Known rows, with every step that occurs:
saku-tozag-keni-zule: [-35.2   4.0 -32.2  11.8  -8.2 -16.3  14.4  14.4  24.3 -11.9  39.9 -11.1
  44.9  -9.3 -10.6 -12.9  29.1  29.8  -5.6 -26.4  -8.3 -28.5  13.7  17.1]
zose-sani-keni: [-60.1 -27.0 -49.8 -14.7  17.7 -50.9 -42.7 -53.3  19.1  10.4   4.5 -38.3
 -10.3 -15.4   7.7  -9.7   8.3  44.3   7.5  -0.9 -20.0  38.3   0.3  54.9]
sani-keni-tozag: [-49.2 -39.6 -54.9  13.7   5.2 -43.6 -14.4 -42.8 -15.3 -13.3 -33.6 -30.9
  -1.9 -38.7 -30.8   0.8 -18.6  -0.2  34.4 -16.5  -4.3  29.1   0.9  27.8]
modud-sani: [-10.9   5.9 -10.7 -15.5  -9.6 -16.3 -18.8 -20.9  28.5 -29.8  -8.9 -26.6
  -7.2  -6.0 -26.3   7.7  -9.2   8.9  -3.7 -28.8  14.4  -6.9 -21.3  -0.7]
keni-zule: [-19.3  -9.8 -38.0  -4.8 -12.8 -15.4  -5.2  -6.8  -2.5 -24.3  -1.5  -7.7
   8.1 -21.8  -1.5 -12.2  19.9  17.6   0.8 -26.5   9.0  -6.6  -5.5  -3.4]
zose-tozag-keni-zule-modud-dekiz: [-31.1   2.0   7.6  -3.0  -7.6 -21.0  23.7  31.5  -2.1  26.2   7.3  29.4
  22.6  27.9 -48.2  10.5  33.9  -5.5 -23.4  -9.6  14.6 -61.7 -27.1   3.7]
dekiz-keni-tozag: [-31.6 -16.0 -46.9  -8.1  -0.8 -23.0   6.1 -31.3   5.3 -22.4 -44.8   3.7
 -21.1 -15.9 -64.0   4.7 -13.0  10.8  -8.2 -48.8  19.3  -7.2 -20.8  -8.1]
saku-zule: [ -7.9 -18.8 -27.1 -33.6  16.7  -7.6  -9.5 -20.4  -4.3  -8.6   8.6 -33.7
  -3.3 -24.4 -38.2  14.1 -14.9  17.6  -4.3 -24.3   9.4 -20.0   0.1  37.0]
zule-modud-lidun-keni: [ 41.7 -12.6  22.5 -21.0  25.0  -4.8   7.9  16.2 -11.6  15.3 -30.7 -29.5
  -0.7  23.3 -16.2  10.7  11.6   6.6 -13.6 -13.3  36.8 -23.5 -45.4 -18.8]
zose-sani-keni-tozag: [-65.9 -28.6 -65.1  -6.1   7.2 -57.3 -44.2 -66.7   7.6   8.1 -30.8 -37.1
 -16.0 -29.4 -15.0   4.1  -6.4  16.1  24.2 -17.4 -19.3  54.1   5.1  56.4]
zose-tozag: [-56.0 -13.7  -9.0 -10.2  33.1 -21.5 -26.9 -38.8  -4.3 -21.6   7.9   3.1
   5.9 -17.7 -55.1 -11.1  12.3  24.4 -24.9 -26.8  18.8 -15.2   1.9  10.1]
sani-keni-zule: [-35.7 -32.7 -61.0  18.8 -15.5 -32.5  -8.9  -5.4 -18.0  -9.3   0.9 -21.5
  16.7 -33.1  21.7 -15.5  18.4  22.7  24.1   1.5  -9.3   6.8  -5.9  21.8]
sani-keni-zule-modud: [-12.1 -22.6 -35.8  10.4 -10.8 -30.1  14.8   8.7  -7.8  19.7   2.8 -31.7
  24.4 -11.2  28.4   4.2  21.7  16.9  17.2  -2.5 -13.4 -22.6 -14.7  -3.3]
zose-tozag-keni-zule: [-60.8   8.0 -28.7   8.6   7.9 -30.6 -22.8  -8.4  -0.6 -17.0  13.1   2.7
  39.4  -2.9 -38.9 -17.9  25.5   7.7 -19.2 -17.7  27.6 -33.4   2.9  21.5]
dekiz-keni-zule: [-16.7  -9.0 -49.8  -4.4 -15.4 -18.4   6.4   4.9   3.9 -14.0  -9.7  13.9
  -4.0  -6.1 -13.0 -12.0  24.4  37.3 -20.8 -30.2  22.3 -26.8 -25.9 -16.1]
keni-tozag: [-29.6 -14.6 -38.2  -3.9   1.1 -26.3 -12.0 -40.7  -1.2 -25.7 -33.2 -15.2
  -9.5 -27.4 -57.8   5.8 -19.2  -4.4  13.2 -42.3   5.0  11.8  -0.5   1.7]
tozag-keni-zule-modud: [ -8.4  17.0 -22.0   3.3  -6.7 -26.0  26.3  19.9  22.0   7.0   6.3 -28.0
  40.1  20.2 -12.5   7.7  10.3   1.0  -1.5 -25.2   3.6 -50.0 -19.7  -0.5]
modud-tozag: [-28.4 -13.3  -3.1  10.3  -1.6 -28.5  -1.4 -56.9   9.8 -31.3  13.1  -5.4
  -9.2 -19.7 -26.4  -9.2 -28.1  14.0   0.7 -35.0   0.5  34.0   6.8  18.4]
zule-modud-lidun: [ 34.3  -0.1  19.6 -11.3  30.9   2.0  31.6  -2.2  17.8   2.6  -7.9 -19.9
  16.0   9.2 -15.2  16.4   4.0   9.2  -7.1 -33.9  19.9 -42.5 -39.9 -22.6]
tozag-keni: [-42.2   2.1 -37.1  -5.0  14.3 -34.5   0.2 -13.9  23.5 -24.4   9.7 -28.7
  22.0   9.9 -47.3 -10.2 -15.1   8.0  -8.5 -15.8   6.2 -14.5  -4.4  35.0]

Rows:
[  1.8   2.0 -14.1  -3.1 -29.7 -22.7  47.4  41.9   8.0  19.3   1.3  10.3
  14.9  33.5 -28.2  11.6  20.4  -8.9  -3.6  -8.9  -1.2 -43.9 -34.8   0.6] -> tozag-keni-zule-modud-dekiz
[ 26.0 -30.8 -11.4 -28.4 -33.3 -16.2  20.3  53.7 -27.0  32.3 -26.6  13.7
 -24.6  26.7 -15.6  15.7  42.2   3.2  -8.3   0.6  14.2 -12.7 -47.1 -21.4] -> lidun-keni-zule-modud-dekiz
[ 28.8 -19.4 -21.2  -1.7  -2.5  -7.0 -17.8  25.1 -29.0 -15.4 -32.7 -10.9
   4.3  -6.5   7.7 -12.8  34.3  17.5  -1.4  -9.7  50.3  -0.4 -32.6 -11.5] -> modud-lidun-keni-zule
[ 44.7   2.5  10.6   4.1   7.7   1.5  32.4  20.2   2.1   3.5 -10.1 -12.2
  26.1   3.9  15.1  10.2  27.8   6.4   1.9 -34.3  22.5 -45.3 -38.0 -35.1] -> keni-zule-modud-lidun
[-12.6  -5.8 -16.0   8.5 -15.4 -28.0  -1.6 -23.9  14.5  14.2 -44.9 -51.8
  -0.4 -15.9 -14.5  36.5 -26.2 -22.4  29.6 -22.7  -2.8  -1.4 -32.7   2.0] -> zule-modud-sani-keni-tozag
[-19.8  12.8  11.7  11.0   5.1 -35.2  29.8 -30.8  31.1  -2.4  19.3 -30.2
  27.4  21.3 -37.5   5.0 -40.6  -6.8  -5.3 -31.0  -4.1 -10.8  -9.7  18.3] -> zule-modud-tozag-keni
[-39.5  17.3  -5.8   3.1  13.5 -27.4   2.9   6.0  11.0  11.2  15.6  -8.9
  49.0  17.1 -28.6   1.9  24.7   0.4 -24.6 -21.2  17.7 -61.9 -15.4   0.4] -> zose-tozag-keni-zule-modud
[ 21.0  20.6  14.1  22.3  18.1   7.7  50.3  36.8  26.2  13.5  29.3 -16.2
  66.6  13.7   4.0  13.7  33.3  16.3  -8.1 -30.4   6.9 -64.8 -21.0 -15.5] -> saku-tozag-keni-zule-modud-lidun
[-18.5 -27.2 -23.1 -23.2 -11.2 -14.3  28.5   5.1  -0.2  -2.6 -16.7  44.6
 -35.7  13.1 -59.8  -0.3  12.2  30.0 -28.7 -14.9   8.2 -17.6 -43.5  -0.6] -> modud-dekiz-keni
[-35.4 -19.4 -40.8  10.7 -17.9 -32.7 -32.1 -36.6   1.7 -20.1 -43.7 -41.9
  -7.3 -33.8 -22.2  11.3 -25.9 -13.5  35.0 -15.3   8.2  30.0 -16.5  19.5] -> modud-sani-keni-tozag
[-17.3  -9.5 -41.8  18.7 -31.7 -27.4 -25.2  -2.7   4.5 -13.6 -10.0 -30.7
  13.7 -23.7  30.5  -3.3  10.5  10.0  28.6  -5.3   5.8   4.9 -23.7  11.0] -> modud-sani-keni-zule
[ -8.1 -25.6 -34.1 -10.2 -36.2 -14.2  32.3  27.9 -11.1  -0.6 -17.1  50.1
 -26.5   4.4 -29.1  -2.3  34.6  32.8 -17.3 -19.0  15.6 -23.3 -42.1 -16.1] -> modud-dekiz-keni-zule
[  4.6 -10.6 -22.9 -13.6  -7.6 -17.6  -6.0 -14.2   3.3  27.7 -34.2 -73.1
  -2.8 -23.8 -21.6  56.4 -36.1 -23.1  27.5 -20.3   3.4 -18.4 -27.2  25.2] -> saku-zule-modud-sani-keni-tozag
[-29.5   2.1 -48.2  10.1 -11.0 -33.7   0.5   7.6  13.8 -27.2   8.6 -17.9
  33.1   2.9 -18.3 -17.1   9.6   5.2   0.4 -17.8  12.7 -20.1  -3.4  23.3] -> tozag-keni-zule
[  0.6 -38.2 -22.7   9.0 -32.1 -23.9  35.5  30.5 -18.2  36.6  -2.5   7.7
  -1.8  -0.5   7.8  12.2  29.4   8.1  19.2   9.7 -20.9 -14.9 -36.3   2.2] -> sani-keni-zule-modud-dekiz
[ 21.9  17.9  -0.3  -9.5 -29.1 -10.8   0.6  15.2  25.9   1.1  -7.7 -31.0
   6.7   4.9   9.0  24.3  15.8  -4.4   0.3 -32.9  10.0 -39.8 -37.0 -33.7] -> keni-zule-modud-sani
[-29.9  -7.4 -37.9  -5.5  -0.3 -48.8 -17.2 -11.6  17.6  47.5   2.8 -38.1
   6.2  -1.9  41.8   8.9  32.1  35.5   8.2  -5.5 -27.7   1.6 -17.6  28.4] -> zose-sani-keni-zule-modud
[ -0.6   2.5   7.5  18.1 -22.0 -24.9  25.5 -19.2   4.9  -3.4   6.8  -5.5
  12.8  -6.1   7.5   5.4  -4.6   5.5   4.0 -42.7  -0.5  -0.8  -8.7 -19.7] -> keni-zule-modud-tozag
[  8.4 -10.6  -7.8 -20.7   1.6 -11.9  -0.8   1.2  12.5  29.1  -1.2 -74.8
   6.5 -14.5  10.9  43.8 -19.7  -0.1  11.5  -2.3  -1.5 -35.5 -33.6  28.7] -> saku-zule-modud-sani-keni
[  9.6  36.2  -8.0  -0.3 -25.9 -21.3  12.4  27.6  42.0  -3.8  -1.9 -35.3
  35.7  27.9   1.1  22.0   5.6 -16.8  -5.9 -24.4  17.3 -49.2 -35.4 -10.9] -> tozag-keni-zule-modud-sani
